Each row was made from one walk, in order. Every step used is in the known rows, and no mark comes twice. Write each row's walk.
(in the rows, 128 means zero)
Known rows
z-y-t-p-x: [173  95  91 111 175 149 115 122 108 125  85  75 182 125 142 151  95 166
  90 105 112 137 101 146 160 185 107  66  83 154 101 128 163 148 138 136
 182 121 149  89 104]
c-u-s-r: [118 111 104 122 164  88 116 148 130 127 141  88 135 105  92 156 120 144
 141 110 101 130 160 121  93 159  93  60 163 110 123 109  87 107 143 110
 170 122 114  99  77]
y-t: [182 107 122 119 130 143 113 135 126 104 116 110 142 119 131 123 119 120
 139 119 112 134 107 168 136 135 125 117 134 135 132 140 122 137 116 105
 134 137 118  92 109]
d-q-x-p-u-s-r: [ 85  80 116 135  96  95 122 108 103 112 153  96 149 140 137  99 121 116
  98 116  80 111 186 150  48 180 112 152  55 133 134 104 131 150 111 119
 139 136 149  42 113]
f-p-t-j: [100 154  98 137 126 144 185 128 167 125 113 126 156  94 129  86 101 136
  64  59 103 162  92  91 116 151 103 103  85 139 138 117 169 163 116 135
 159 153 128 123 118]
z-y-t: [170 104 122 116 137 160 116 160 108 103 109  95 156 138 100 141 115 146
 160 131 100 136 102 131 159 147 126 112 108 154  93 124 145 136 121 111
 149 138 129  87  98]
d-c: [ 94 120 122 156 121 122 144 138 122 117 124  99 141 124 131  95 121 128
 118 127 123 161 116 140 121  90 121 123 127 121 114 125 113 150 103 120
 150 133 127 106 118]
e-z-y: [134 136 110 101 134 171 147 160  85 134 132 112 136 142 128 120 151 161
 161 116 117 145 144 101 141 150 139 113 124 154  92  92 160 113 134 109
 112 123 142 104 120]
r-s: [123 155 145 109 128  81 130 137 128 137 143 141 118 136 111 128 138 122
 110 131 124 116 147 143 121 102 123 103 146 122 126 113 120 142 124 115
 135 140 115 138 143]
s-u-p: [119 122 167 123  99 118 118 130 132 172 138 109  86 172 120 151 129 164
 113  87 115 140 117 137 136 102 100  84 106 102 185 134  97 141 125 144
 135 123 117  98 109]
d-q-x: [115  79 109 134  83 136 119 109 113 145 120 141 139 120 142  91 108  90
 101 112 128 102 143 140 113 117 145 180  68 169 160 129 153 175  92 137
 108 132 148  88 142]
c-u-p-f: [185 112 155 168 133 139 125 101 123 174 156 107  86 145 121 107 150 153
  87 106 133  95 107 102 142 116 126  73  96 104 207 139  89 125 142 152
 158 137 128  73 133]
e-z-y-f-p-u: [113 156 119 108 129 184 141 141 102 143 136  75 113 153 113  95 163 189
 187  90  85 199 134  98 162 158 173 122  51 143 114 103 173  87 123 124
 128 114 142  83 146]
s-u-p-x: [138 122 143 131  95 113 102 101 133 168 130  95  90 158 141 157 104 179
  82  57 123 132 110 144 143 128  97  85  80 103 174 134 117 138 159 128
 142 110 132 126 113]
s-r: [139 116 109 117 123 121 119 149 116 105 115  85 142 127 133 135 143 146
 143 110 121 144 133 128  94 130 106 124 148 116 120 104 132 140 130 119
 155 122 105 104 130]
u-p-t-h-a: [142 148 109 144 110 143 139 103 167  90 129 122 109 124 144 156 135 147
  85 130 157 119  88 111  90 143  62  65  76 111 194  76 115 132 166 155
 124 123 154 131 147]
x-p-t-h: [107 136 106 124 117 100 140 107 133 102 112 146 143 104 152 118 153 162
  81 141 130 131 115 126  76 185  89 103 112 138 137 123 119 117 145 142
 167 135 176 141 141]
d-c-u: [102  99 117 172 141 106 142 144 128 136 141  94 135 118 121  84 126 134
 118 127 141 156 114 118 130  86 116 101 125 123 137 130  95 141 129 133
 192 124 130 105  88]
e-z-y-t-h: [184 119  95  60 142 171 141 143  87  98 118  90 124 112 121 141 136 181
 176 126 123 163 113 140 155 180 113  94 143 150  80  88 139 101 129  94
 120 114 170  95 129]
q-x-p-u-s: [100 115 155 129 114  95 122  70 137 132 149 143 145 136 122  98 126 114
 109 165  85 115 166 122 100 193 123 135  64 115 136 123 138 115 141 106
 119 151 162  95 101]
q-x-p-u-s-r: [106 112 136 119 105  96 116  89 126 110 139  97 153 138 127 110 134 135
 125 148  82 134 175 128  71 194  95 136  87 106 125 101 145 126 141 105
 143 151 140  65 104]
d-q: [107 102 106 145 119 130 132 146 100 132 144 127 121 127 136 123 113 116
 103 104 125 108 142 151 102 120 137 150 100 157 134 125 117 155  98 141
 129 120 141 105 139]
p-t: [136 130 110 138 122 136 118 136 137 101 115 114 154 120 143 105 133 128
  92 109 121 139 102 122 110 149 114 103  93 156 140 124 137 148 155 119
 140 132 149 138 121]
t-h-a: [137 154 100 133 124 118 141 118 159  96 133 138  98 117 119 172 127 131
 130 162 153 118 111 106 104 130  70 112 106  98 135  74 120 101 148 149
 119 111 147 153 150]
q-x-p-f-y: [133 131 141 172  90 120 155  86 109 158 106 140 147 127 137  89 142 108
  95 148  97  93 136  99 107 106 138 143  42 107 173 147 185 131 112 146
 106 181 156  50 143]
p-x-q: [163 137  99 121 114 108 127  98 157 123 150 125 132 128 151 114 116 129
  90 107 123  95 102 118 115 171 159 136  80 121 101 106 156 130 177 108
 129 109 147 155 123]
p-f: [166 128 131 151 134 140 133 111 113 138 141 111 101 136 127  98 148 122
 105 125 108 110 113 114 123 118 134 122 105 116 137 128 120 125 125 134
 126 144 137 104 161]
f-p: [105 137 133 125 118 136 165 122 141 157 104 125 113 124 135 138 115 146
 142  93 103 146 136 119 131 112 125 125 128 110 141 141 166 141 100 136
 141 140 117 133 128]
f-p-u-s-r: [ 99 137 116 122 151 119 154 122 126 115 128  63 122 137 107 153 111 161
 157  83  59 178 153 121 101 165  88  90 112  88 114 112 146 113 126 102
 146 136 129 109 113]
r-s-u-p: [114 144 184 106 108  71 123 138 125 174 155 114  68 180 104 153 126 164
 100  93 116 129 139 144 133  78  92  67 135  95 177 115  84 149 121 130
 144 129 101 107 127]
a-h: [126 139 125 108 112  98 140 111 114 124 168 121 140 136 133 130 125 149
 140 138 102 125 128 135 107 141 120 135 143 120 137 140 138 118 142 131
 122 117 143 138 159]
r-s-u-p-f-y-z: [140 178 148 127 132  69 150 156  77 191 171  85  77 212  88 117 136 164
 105  59  74 125 121 138 136  67 126  28  65  89 221 114 121 108 108 157
  93 144 128  84 140]
z-y-f-p: [ 92 141 126 125 127 150 137 151 123 144  94 107 125 125  92 141 131 176
 171  87  92 156 127  99 155 129 159 114  84 138 116 130 159 122  86 159
 144 143 105  97 134]
z-y-f: [114 130 125 127 138 136  96 156 111 118 114 106 136 126  86 132 142 145
 160 122 116 142 120 108 154 144 158 122  91 155 108 118 122 108 111 156
 136 127 114  91 134]
f-y-t-p: [147 117  93 129 171 137 146 140 110 134  99  98 173 131 137 150  96 128
 106 118 106 155 108 161 145 125 111  69 105 125 141 154 150 141 104 156
 141 136 158  56 108]
c-u-p: [141 105 152 140 133 124 121 115 138 165 143 130 106 133 121 128 132 156
 118 111 148 110 125 121 145 123 129  76 124 116 197 144 102 131 145 141
 162 124 117  98  98]
z-y-f-p-t: [102 136 109 135 126 155 134 150 134 120  75  89 151 112 105 118 139 170
 136  67  82 171 105  92 136 150 148  96  50 163 127 127 171 132 110 147
 158 142 125 109 133]
r-s-u-p-t-j: [109 158 144 103 110  76 137 145 151 145 168 128 109 154 100  99 111 152
  17  57 116 147  96 128 109 109  66  40  81 125 174  88  89 174 136 134
 158 145 116  94 121]
p-t-y: [132 140 112 108 137 116 117 141 121 104 116 130 175 120 146  84 119 147
  77 123 135 167  92  84 107 146  98  82  76 162 127 128 157 176 139 141
 150 127 186 124 132]
r-s-u-p-t-h-a: [129 168 130 113  99  66 128 131 162 121 156 115  62 159 110 168 136 163
  64 110 129 132  95 116  90  94  25  21  75  96 193  54  89 139 164 144
 139 122 144 139 146]
r-s-u: [109 153 151  99 115  55 119 153 126 160 158 117  86 169  96 142 130 140
 108 117 105 141 137 133 123  73  93  87 132 110 131 107 101 134 127 122
 142 121 117 138 129]
f-p-x: [119 138 108 136 112 134 150  95 143 146  88 115 126 104 153 146 101 158
 117  60 106 137 128 120 145 136 120 116  95 112 130 148 192 139 139 121
 151 138 126 166 140]

Which walk is each row?
[ 86 158 115  93 150  94 121 132 120 116 130  67 137 126  98 122 108 177
 146  79  77 220 148  96 100 158 107  71  86  98 111 115 148 129  93 144
 155 126 147  76 133] -> t-y-f-p-u-s-r
[105 161 138 112 134 117 117 122 135 142 132 102 123 139 113  84 124 173
 131 111 109 220 111  86 142 127 146 118  45 119 136 145 172 131 107 168
 149 112 166  99 162] -> t-y-f-p-u
[115 145  92 108 116 183 150 162 110 123  92  89 150 112 135  94 164 177
 157  49  82 175 123 104 134 162 168  86  62 167 126 105 186 121 114 123
 133 133 127  98 140] -> e-z-y-f-p-t
[110  91 127 186 119 131 133 133 140 127 124  88 148 127 134  77 134 155
  74  95 146 153  88 126 121 109 108  51  86 137 193 137  95 175 151 129
 202 138 137  89  86] -> d-c-u-p-t
[154  97 101  96 206 131 117 151  90  95 124  28 173 157  89 163 110 166
 129 127  64 179 127 143 114 217  76  39  97 122  76  89 118 128 132 122
 184 120 151  37  88] -> z-y-t-p-u-s-r
[ 94 143 115 121 141 113 119 129 133 109 133  55 114 123  94 137 130 154
 169  69  58 190 154 133 105 159 127  93 100  94 122 112 125  88 111 128
 145 126 106  85 137] -> y-f-p-u-s-r
[120 136 107 137 114 145 162 126 147 126  92 110 142 114 156 112 127 147
 109  78  90 150 113 106 121 134 111  95  88 131 149 144 181 151 127 122
 154 149 136 145 126] -> f-p-t
[ 96 136 130 136 139  89 129 130 116  99 156  98 139 140 121 138 141 151
 128 134  76 131 170 134  60 195  87 106 116  89 109 100 109 106 140 109
 166 140 133  78 102] -> x-p-u-s-r
[187 116 102  93 134 189 129 167  87 108 123  89 149 135 130 112 133 153
 179 112  97 144 130 139 151 158 144 100 127 161  89 100 157 127 124  82
 125 126 133  75 101] -> e-z-y-t
[162  94 109 104 181 152 136 147 111 130  96  86 178 149 119 152 122 150
 119 134 105 146 105 140 151 164 112  72 114 148 105 128 140 148 101 158
 175 124 133  58 100] -> z-y-t-p
[199 102 116 129 188 161 135 132  93 144 111  71 157 156 118 123 135 147
  91 141  84 132  91 122 145 152 112  67  87 141 121 125 130 143 100 161
 168 144 145  37 136] -> z-y-t-p-f
[117 138 154 148 121 116 125 111 130 122 160 134 130 156 136  97 154 145
 113 159 110 130 136 124 106 165 126 151  73 116 136 128 132 114 148 129
 158 130 147  99 123] -> x-p-u
[111 109 114 189  78 123 158 107  88 168 124 144 140 131 146  84 124  92
  66 117  90  68 146 118  88 100 141 167  12 139 179 148 177 154  76 156
 109 174 179  30 160] -> d-q-x-p-f-y
[137 119 139 140 112 150 127 115 139 123 120 109 142 133 150 115 137 142
  82  92 136 125 103 139 116 150 117  84  88 143 180 132 125 156 148 131
 137 139 136 106 123] -> u-p-t
[188 121 125 166  88 135 143  97 109 130  95 119 154 124 143  85 130 101
 109 136  80  96 117 133 115 110 143 132  46 113 173 158 182 144  96 125
 115 188 160  18 131] -> q-x-p-f-y-t
[107 163 101 104 120 110 119 103 133 141  89 124 143  91 137 114  97 180
 107  63 128 182 118 103 143 132 145  99  69 125 133 161 192 147 105 160
 155 123 152 123 157] -> t-y-f-p-x
[133 160 112 164 144 110 165 137  84 146 144 120 151 164 127  82 163 140
 123 112  81 100 137 121 101 140 159  98  67 101 182 134 165  91 106 167
 103 170 146  79 123] -> x-p-f-y-z
[140 144 104 119 102 115 164  86 172 148 120 116 122 119 161 123 108 157
 102  77  95 111 115 114 118 156 162 131  78  98 114 119 196 139 153 118
 145 121 134 158 128] -> f-p-x-q
[150 152 157  92  82  51 120 104 154 166 175 107  73 177 126 139 118 172
  52  73 111  95 113 144 114 117 126  68  79  89 148  99 120 149 174 119
 147 107 123 134 125] -> r-s-u-p-x-q
[149 149 144 178 127 150 154 113 105 163 131 102 108 145 121 135 122 134
 100  99 110 106 105 120 139  92 122  82  69  97 186 146 141 126 112 152
  89 160 152  59 161] -> u-p-f-y
[122 122 104  87 109  98 132 109 108 118 123 161 215 139 166  18 149 146
  85 125 120 151 125  90  79 184 150 104  45 167 195 125 206 172 124 166
 136 145 170 103 105] -> q-x-p-t-y-z
[128 166 143  67 133  53 120 160  99 154 166 108 132 199 115  77 133 193
  64  61 111 180 109 121 109 121  94   4  67 137 204 108 128 177 129 165
 146 118 149 113 111] -> r-s-u-p-t-y-z
[148 126  90 107 151 100 137  82 158 147 139 120 153 139 174 121 114 141
  45 118 130 106  98 126 106 195 148 100  80 117 115 110 149 139 171 154
 159  96 154 130 125] -> t-p-x-q
[105 139 126 126 114 133 141 126 149 148 103 115 110 112 121 124 130 148
 147  75 102 155 135 127 137 106 157 129 113 115 152 148 138 117  87 153
 140 136  96 112 148] -> y-f-p
[ 79 149 137 126 157 134 135 135 124 129 126  81 118 136  62 151 117 164
 170  96  59 174 142  95 158 171 139  88  57 127  93 116 142  88 104 131
 128 134 138  99 117] -> z-y-f-p-u-s
[160 125 170 147 106 130 122 121 112 179 155  88  62 181 119 129 140 160
  86  89  98 122 105 123 132  92  99  82  84  89 189 132  87 130 123 150
 127 137 125  72 144] -> s-u-p-f
[115 150 134 140 112 139 124 113 145 143 130  91 103 140 116 101 136 155
 148 101  88 188 117 118 152 132 164 142  58 115 150 136 144 102 120 145
 142 119 127 104 150] -> y-f-p-u
[109 143 138 134 131 153 124 132 130 137 120  76 122 150  81 117 135 181
 172 111  83 183 115  87 163 149 154 133  34 140 116 120 168 100 118 149
 147 124 137  93 138] -> z-y-f-p-u
[126 151 105 108 132 112  85 146 126  97 108 125 167 111 126  71 137 145
  87 103 138 184  93  97 108 145 137  87  68 164 140 134 143 159 126 159
 142 126 170 102 145] -> p-t-y-f
[127 148 101 123 112 129 141 112 161 134 109  95 130 119 115 129 117 181
 135  71  83 125 101  87 143 170 191 129  38 127  87 107 194 119 139 144
 149 121 117 123 126] -> z-y-f-p-x-q
[134 123 120 116 119 128 139  93 140 108 116 121 116 112 145 138 135 164
  80 104 152 142  89 136 113 169  89  69 109 139 171 119 102 133 154 142
 133 125 169 134 156] -> u-p-t-h
[143 146  84 139 195 116 166 131  80 172 133  89 159 171 130 100 138 139
  88 106  97 137 115 128 131 137 143  57  71 114 186 129 162  97 105 197
 105 139 152  75 138] -> t-p-f-y-z
[160 133 102 139 136 136 128 151 114 107 102  97 159 119 121 137  96 115
 152 115 104 141 106 157 142 106 124 102 104 129 126 149 154 127 110 113
 120 147 149  75 109] -> f-y-t
[133 140 103 163 177 125 162 114 102 174 116 101 139 140 128 134 130 124
  62 123 107 130 105 108 133 104 112  69  76 111 152 138 147 125 103 183
 123 148 172  68 162] -> t-p-f-y
[128 141 135 118 119 125  94 129 131 111 116 127 156 122 135  88 126 159
  77  86 149 171  88 114 112 146 136  60  59 162 180 141 128 170 121 170
 142 129 157  75 148] -> u-p-t-y-f
[138  98 152 197 133 130 148 121 119 164 147  84  98 140 125  81 144 149
  85 107 128 131 102 120 128  73 121  70  95  98 195 132  74 148 120 143
 181 149 124  58 122] -> d-c-u-p-f
[188 153  94 167 149 146 154 135 120 111 137  97 149 117  96  90  84  99
  80  91  95 133  79 125 137 115 109  97  72 116 126 126 139 128 107 125
 108 169 152  31 137] -> p-f-y-t-j
[144 144 158 170 106 120 144 137 102 181 133  78  77 178 104 149 123 161
  96  83  91 132  97 110 143  68  94  67  54  88 193 141 118 120 120 157
 104 150 157  56 135] -> s-u-p-f-y
[124 161 135 189 123 114 162 125 102 144 126 132 133 139 126 119 145 128
  99 139  89  92 130 107  97 109 124 119  70  95 148 148 156 109 110 159
 127 174 155  68 149] -> x-p-f-y
[128 144 128  87 127 104 118 160  97 144 148 104 152 190 131  77 121 196
  85  60 112 191  91 106 110 149 104  18  47 145 217 122 138 160 137 176
 138 111 162 106  98] -> s-u-p-t-y-z
[152 131 141 115  83  96 116 103 157 162 160  97  88 171 147 139 109 175
  72  68 109 110  97 130 123 146 131  97  54  92 158 109 123 140 175 125
 136 100 135 115 107] -> s-u-p-x-q
[201 140 115 164 140 148 132 138 100 116 119  83 131 132 119 119 113 111
 126 111  88 123  89 142 143 100 126  95  80 119 142 147 149 128 108 117
 108 163 159  53 147] -> p-f-y-t
[ 80 169 134 103 160  94 126 114 128 140 132 112 123 122  93 113  98 163
 131 100  83 206 143  93 134 150 130  76  65 112 110 135 146 115  90 150
 128 124 172  97 135] -> t-y-f-p-u-s
[130 118 155 133  86 115 120  70 136 136 140 136 139 151 142  62 145 130
 109 172 115 124 143 112 116 167 135 178  51 119 156 126 167 136 147 124
 136 136 154  89 126] -> q-x-p-u
[202 108  84  96 152 115 123  95 154 131 127  92 164 136 175 118 104 135
  56 107 110 117  94 163 119 194 148  88  83 123 110 123 154 149 158 131
 166 101 144  95 114] -> y-t-p-x-q
[162 102 109 109 164 138 130 124 128 130 108 104 160 131 144 134 120 129
  95 129 114 147 112 170 133 149 116  82 136 130 143 146 118 147 104 147
 165 123 124  74 114] -> y-t-p
[116 136 122 157 114 116 139 126 136 108 116 144 168 124 163 102 159 137
  75 126 112 111 124 122  81 170 114 111  86 138 149 134 138 142 136 131
 170 148 143 119 112] -> x-p-t
[137 144 114  89 139 126 130 133 101 119 136 118 181 155 141  64 124 173
  88  80 135 165 101 115 111 172 135  44  67 157 202 125 159 166 128 166
 124 126 163 109 115] -> u-p-t-y-z
[ 92 154 132 134 148 117 129 112 144 137 138  98 100 126  96 133 109 142
 145  89  64 173 152 134 140 160 143  97  76 108 127 131 122  82 110 123
 114 131 127 111 124] -> y-f-p-u-s
[118 144 137 106 105 101  79 148 126 143 121 103 125 150 120  97 128 182
  67  68 122 192  80  99 113 121 103  44  44 139 193 139 102 164 121 178
 154 115 158  74 132] -> s-u-p-t-y-f
